Each row was made from one walk, in order. Every step used is in the known rows, and no mark comes twice. Write each row's walk.
Known rows:
lotar/dolitim/mibemif/rasek/bipo/dozo: [ 25  24 -37   1 -14 -11 -11  -6  56 -48 -16  52  62  13  31   3  12  19
 -30  11  -7  34  22  74 -14  19   0  36 -23  26 -32]
dozo/taka/rasek/bipo: [  1 -14  42 -13  22  30 -17 -17   7  29  14   1 -43  27  11 -28  -3  -1
 -48  -2 -19  47  -3  16  20   1   8 -17  12  27  54]
gebo/lotar: [-25   2   6 -13  -5   3   5   3 -36  -5   5 -39  -3  22 -14  31 -22 -17
  48  -7  -2 -33  -6 -29  -3   6  12 -16   8 -20 -19]
rasek/dozo/bipo/gebo/lotar: [-53  28  20 -22 -33   6  -7  15 -18  -2  36 -81  24 -45 -19 -39 -43  -8
  -3 -32  39 -78 -40   8 -22 -19  17 -52  70 -55 -23]
taka/rasek/bipo: [ 18   4  51 -34  -6  24 -27 -30  20  31   6   1 -17  17  -8 -10   5 -19
 -27   0 -20  20  -2  17  25   2   6  -4   7   7  37]
dolitim/mibemif: [ -1 -11 -20  21  11 -30   9  11  -8   5 -21  13   4  15   8   6   1 -12
   4  30 -11   6  15   4 -12   6   8  38   0 -12   8]
taka/rasek/mibemif: [-17  13  34 -18 -23  14  -8  -6 -18  21 -15  14  18 -11 -21 -11  -3 -40
 -15  32   3 -11  11 -17  17   2  10   7 -13   0  68]
dolitim/lotar: [-38 -36  22 -19   3  13  31  -6 -56  19 -16 -22 -26   5   3  41  19 -22
  16   5   8 -44  18 -36  32 -16  -1  22   0 -18 -22]
gebo/lotar/remo/dolitim/mibemif/rasek: [ 36  -4 -69  24 -34 -58  -2  30  -2 -42 -23  41  28  -4  -3  32  13  36
  53   1 -28  22  52  33  -7 -16  12  21 -35 -18 -37]
lotar/gebo: [ -4   2  -4 -24  -5  21  11  -4 -31  27  14 -15  12  11 -20  62   0 -30
  34  -4 -20 -26  31 -34   3  27   3   2  15  -6  -7]
lotar/remo/dolitim/mibemif: [ 17 -30 -50  30  11 -54  12  15 -15   8 -20  55  14  -4 -21   6  30  23
  35  29 -34  30  59  -5   6   1   9  31 -49  -2 -15]
dozo/bipo/rasek/mibemif: [-67  43  15 -28   7  20  12  -2 -29   3  46  -1  35 -35 -42  -4 -50 -49
 -23  26  37  12   1 -32 -12 -23  34 -43   5   1  59]
bipo/gebo/lotar: [-42   1  34 -18 -34  -2  -4  18 -45  -3  18 -60  19  -1  -9  17 -20 -12
  44 -10  -7 -62 -20  -3  -8 -19  24 -34  43 -52 -23]
dolitim/lotar/remo: [-38 -42 -10   5  12  -2  44  -9 -67  30 -23  15 -22  -8  -6  56  37  -9
  42  14 -15 -33  40 -30  36 -18  20   8 -34   9 -40]
dolitim/mibemif/rasek: [ 26   3 -41  13 -21 -26  -4  16  16 -25 -35  26   5   8  28  28   5  -8
  11  15 -17  21  13  38 -26   1  -2  47   3 -19   7]
dozo/taka: [-38 -27   2  19  47  18  19  20 -41  17   3  -8 -50  24  12   6 -10  -1
  -4   2  -9  24  -4 -35 -15  13  -4  -8   4  11  27]
bipo/gebo/lotar/dolitim/mibemif/rasek: [ 14  25 -63   9 -52 -28 -11  27   1 -41 -22   9  50   6  43  41   7  27
  38   5 -16 -14  21  64 -12 -37  21  15  24 -16 -28]
gebo/lotar/dolitim/mibemif/rasek/dozo: [ 38  33 -81  14 -47 -20 -21  10  45 -52 -37  18  30  -9  23 -13 -11  19
   8  -2  11 -38  11  47 -27   2 -19  28  -8   7 -26]
remo/dolitim: [  6 -24  11 -16   9  -5  -7  15 -25  10  -1   8  -8   2 -34  12   9   1
  36  -6 -18  14  29 -47   3  11 -19  21 -28 -29  -1]
remo/tavul/taka/rasek/bipo: [ 37 -11  24   1  27  -1 -12 -32  37  36 -12  -4 -52  12 -15 -13  36  -2
   9 -11 -13  38 -29   8  50  -6 -13  11 -10   3  40]
taka/tavul/mobel: [  37  -35   29  -13   21    6   38  -44   -5   19   -3   15  -41   33
    0   44   19  -40   35    1   11  -15  -11 -115    4  -19  -18    9
   13    9   17]
rasek/dozo/taka/tavul: [ 13 -35  18  17  22  23   7  -5  21  -7 -10 -33 -53  11  13 -31 -13  -4
 -45  -2  37  -8 -33 -60 -11  26 -35  17  -5  30  33]
taka/rasek: [ 32  14  32  -3  -2  12 -19   3   3  37 -10 -12  -8  16   3  15  11 -15
   0  17 -17  10 -13  -6  13   8 -13   7   0   5  11]
bipo/dozo/taka: [-36 -14  19  35  51  11  20  27 -21 -10  10  -8  -4  24  25  -7 -15  11
 -29  12  12  23 -21 -18 -32  40  -9  -7 -11  23 -20]
dozo/taka/tavul: [  0 -44  21  14  35  21  21   5  -8   5  -3 -26 -59  39  15  19  -2  -2
 -17   6  18  32 -16 -70   5  15 -14  15  -3  30  35]
dozo/bipo/gebo/lotar/remo/dolitim: [-36  -9 -11  -6 -11 -25   9  28 -52  14  37 -18  28 -41 -48  10   6  31
  55 -26  -8  -9  28 -17  12 -31  34 -50   7 -37 -44]
gebo/lotar/remo/tavul/mobel: [  2 -49 -30  22  39 -37  55 -32 -11   5  -4  41 -24   2 -30  52  30 -36
 111 -26 -11 -40   1 -83  22 -36  16 -44 -18  -8 -33]
rasek/bipo/dozo/taka/tavul/mobel: [ 18 -48  47  -2  44  13  41 -47  13  -6  28  25 -32  43  18  -3   4 -11
 -27  -8  26  18 -21 -83  -4  -2  -9 -12  14  38  17]
bipo/rasek/dozo/taka/tavul: [ 25  -6  28  13  28  31  -6  -3  29 -26  21 -29 -35  18  11 -22 -33  -9
 -49  19  40  13 -43 -58 -21  10 -34 -13 -14  42  28]
dolitim/lotar/remo/tavul: [-25 -68 -21  21  29 -22  50  -8 -18  10 -36  15 -29 -21 -19  50  53 -31
  61  -7  -3 -34  23 -38  53 -25   8   2 -55  -9 -37]
mibemif/rasek/bipo: [  1  -3  10 -43 -19  26 -16 -21  14 -12  -7  16 -19   6   3  13  -3 -25
  -2 -26 -26  14  11  30  -5   0   0  12   2 -20  34]
lotar/dolitim/mibemif/rasek: [ 33  18 -81  16 -17 -21  -1  17  18 -24 -44  48  21  15  36  46  17  23
  22  17 -22  33  34  44  -9 -10  -1  54 -10  19  -5]

Write each row's walk:
[-24  44   9 -14  35  23   2   9 -13  13  57 -25  10  -7 -18  26 -42 -18
 -10  13  25  37 -24 -21 -20 -18  17 -49  23   6   3] => dozo/bipo/rasek
[ 51   0 -67  26 -31 -38 -16  11  38 -34 -38  58  16 -41  -7 -31  15  18
   6   4 -14  -8  30  36 -28   6 -28  41 -46 -11 -19] => lotar/remo/dolitim/mibemif/rasek/dozo
[-17  13 -43  -9   1   5   2   8 -31  -2  -6  -7  19  32  -1  54   2  13
  61  -5  -8 -15  19 -28  14  -3  13  -7  -9  24 -32] => gebo/lotar/dolitim
[-18 -12  65 -22  -8  26 -23  -4  -7  28  30 -26 -16   1  18 -34   1   2
 -44  -6 -24   6 -15  36  11 -24  16 -35  49 -11  45] => dozo/taka/rasek/bipo/gebo
[-20  -8  16   6  26  21   1   5  15 -35  13  14  -5  21  31 -18 -16  15
 -50 -14  -1  40 -13  33 -30  25  -5  -7  -5  17   1] => mibemif/rasek/bipo/dozo/taka
[  22  -40   31   23   51    5   54  -22    1   -5   15   19  -28   38
   29   20   10   -6   -7    4   30    6  -28 -101  -14    4  -17   -5
    5   37   -5] => bipo/dozo/taka/tavul/mobel
[  2  16  25 -18 -11  14 -12 -13  38 -38   4  19  31   5  12  -2  -7 -13
 -29 -10  -9  12 -11  44 -21  28  -6  12 -16  -9 -21] => mibemif/rasek/bipo/dozo
[ 10  43 -84  11 -19  -8  -4  14  44 -13 -16  13  22 -43  13 -25 -10  20
 -36 -12  36   5   0  43 -27  -4 -13  23  24  11  -2] => lotar/dolitim/mibemif/rasek/dozo/bipo
[ -5 -34   7 -37 -23  10  25   2 -56  13  13 -13  17  -6 -25  61  25  -1
  37 -19   0 -41  74 -45  43  -5  -1  16 -10 -22 -41] => remo/dolitim/lotar/gebo
[ 41  22  24   1 -17  16 -33  -8  36  19 -19 -13  -8 -16  -4 -41  -7 -17
 -30   9   9 -39 -28   2  -5  23 -40  10  -5   5  10] => taka/rasek/dozo
[ 13 -26 -49  28  -2 -64   9  19 -20 -10  -8  31  27  -1 -23  12  17  29
  52  17 -21  14  57  -2   4  -6  23  12 -38  -8 -36] => gebo/lotar/remo/dolitim/mibemif
[-13  17 -23 -40 -54  15 -24  -4 -10 -26   6  -8  37  12  14  33   1  22
  38 -31 -21 -23  16  42   9 -38  28 -25  27  -8 -12] => mibemif/rasek/bipo/gebo/lotar/dolitim
[ 12  -3  24  23  26  15  -9  17 -17  35   1 -12 -38  28  23   1  -1  10
 -23  13 -12  39 -13 -11   8   5  -7  -7   8  30  29] => dozo/taka/rasek
[ 42  26  17  21  17   2  -7   0 -15  55 -20 -19 -46  26   5  17  29  18
  23  20 -18  36 -34 -11  21   8 -24  25   0  17  17] => tavul/taka/rasek
[-16   6   7 -26 -59 -21 -22  -1   4 -41  11 -27  31   0  13  -6 -19   0
   9 -18 -14 -35   3  73 -13 -35  40 -13  49 -58  -2] => dolitim/mibemif/rasek/bipo/gebo/lotar
[ 15   8 -57 -20 -36 -14 -18 -14  27 -40 -13  30  24  23  19  19   2  18
   8 -10 -17  15  39  63   4 -19  24  16   5  10   6] => gebo/lotar/dolitim/mibemif/rasek/bipo
[ -9  36 -24 -13 -14  20  -6   4  24  -1  -1 -23  -6 -53  -7 -29 -28 -11
 -28 -33  36 -16 -29  17 -34   8 -22   0  33 -21   6] => mibemif/rasek/dozo/bipo
[-16   1  41 -18  13  15  -2 -19  17 -13  14   7  28   9 -10 -15 -10 -19
 -30   1  -2   1 -11  15 -12  36   0   3 -18  -2 -22] => rasek/bipo/dozo
[ 13  52  -1  22  12  10  -5   0  16  52   6 -43 -35 -35 -11 -48  -6  19
 -36  -8  40   9 -54   1  -1  13 -30  -2  36  11  15] => tavul/taka/rasek/dozo/bipo
[  9  -6 -44  39   6  -5  -3  20  23 -33 -24  16 -29  -7  42 -45 -20  14
 -43   3  12   3  -9  32 -46  14 -26  25   0  10  23] => dolitim/mibemif/rasek/dozo/taka
[-35  -4  25   4   0  17   3   7 -29  21  -3  14  -7  -1  -5 -29 -11 -21
 -34  31   7  18  10 -20  14  -2  14  -8  -7  22  85] => dozo/taka/rasek/mibemif
[  4 -32 -19   6  17 -16   7  11 -40  19  -9  40  -6  -9 -41  29  29  11
  60   2 -40  22  50 -44  14   4  -3   3 -58  -3 -22] => lotar/remo/dolitim
[-29  11  41  16   6   8   5  13  -7  -2   1  16  29  -2   4 -37 -10  -8
 -57  36  20  15  -4  -1   2  24   8  -9 -23  28  48] => bipo/dozo/taka/rasek/mibemif
[ 19  21  61 -13  -1  12 -22 -19  40   0  13   5  36  12   6 -25   1  -5
 -51  13  -4  14 -19  35   8  31  -3  -3 -15  12 -16] => taka/rasek/bipo/dozo
[ 31  30  50   9  14   6 -13 -19  29  17   7  -2   5  19   7 -22  18  18
 -32  16  -5  32 -36  28  11  29 -13  14 -12  21 -13] => tavul/taka/rasek/bipo/dozo
[ 44  28 -80  15 -32 -12 -20   4  51 -37 -49  38  17 -18  29 -14   4  14
  -8   4   1 -19  12  46 -29   9 -33  49 -19  13  -6] => lotar/dolitim/mibemif/rasek/dozo
[ 35   6  40  20  28 -13  -8 -22  61   2  -4  -1   1   9  -1 -25  28   7
 -17  -2   7  31 -46  26  27  25 -21   8 -32   9 -16] => remo/tavul/taka/rasek/bipo/dozo
[-17   3 -36 -11 -30 -26 -11  -2   1 -16   4   3  48  13  13  -1   4  23
  13   8 -14 -17  34  47  13 -34  42  -3  30   1  -9] => rasek/bipo/gebo/lotar/dolitim/mibemif
[-17 -48 -37  47  50 -29  57  -9 -41  33 -44   8 -68  -8 -16  50  66   6
  83  -2  -2  -7  -6 -46  56 -19  -8  23 -48   2 -29] => dolitim/lotar/remo/tavul/taka
[  5  42  13  -4  -4  21 -15   2  30  38  12 -35  -5 -44 -14 -47 -20  -5
 -52 -12  40 -12 -41   2  -5  10 -17 -16  34   3  10] => taka/rasek/dozo/bipo
[  1  34 -48  11 -18 -11  -4  11  39 -11  -9  -7   3 -53   6 -43 -24  -3
 -45 -17  38  -5 -18  42 -39   2 -13  17  35 -18   8] => dolitim/mibemif/rasek/dozo/bipo
[ -2  19  51 -20 -33   1 -22  -7 -23  16  24 -60  -7  13   1 -16   2  19
  25 -11 -17 -22 -34  30  24 -27  20 -34  51 -28   4] => tavul/taka/rasek/bipo/gebo/lotar
[-34  23  -5 -11   8  21   4   1   5  26  11 -35 -10 -48 -25 -41 -29 -20
 -34 -20  40 -26 -31 -16 -23  13 -13  -9  31 -13   7] => rasek/dozo/bipo
[ 33   2   0  -9 -21 -27 -19   0  55 -54  -2  44  58   1   5 -26   4  20
 -32  -2  -5  37  23  60 -21  22  -6  37 -32 -20 -28] => remo/dolitim/mibemif/rasek/bipo/dozo
[-13   1  26 -10 -33  -6 -14 -13 -20  21  20 -16  21 -12 -14   7   9   6
  31  -1 -42 -28   6  34  26 -31  46 -59  16  -6 -20] => taka/rasek/bipo/gebo/lotar/remo
[-16  42  35 -15 -47   4 -24  13   5   7  36 -84  29 -43 -12 -44 -35   4
 -21 -24  39 -65 -51  29  -5 -22  10 -58  72 -39 -20] => taka/rasek/dozo/bipo/gebo/lotar
[ -8   7   5  16  43  29 -14   7   1 -12  31 -10 -23   2   8 -38 -48  -4
 -34  16  20   2 -31 -22 -41  14 -23 -37 -10  28  18] => bipo/rasek/dozo/taka
[-19 -32  12 -29 -25 -18 -12  -1 -38  -2  27   9  24 -17 -48  -3  14  20
  56 -26 -37 -16  42  -4  20 -25  32 -42 -15 -39 -27] => rasek/bipo/gebo/lotar/remo/dolitim
[-39 -21  31   8  47  21   8   1  -2 -11  25   5  -8  22  14 -30 -15   8
 -54  -4   5  33 -12   5 -20  36   0 -14  -8  25   2] => rasek/bipo/dozo/taka
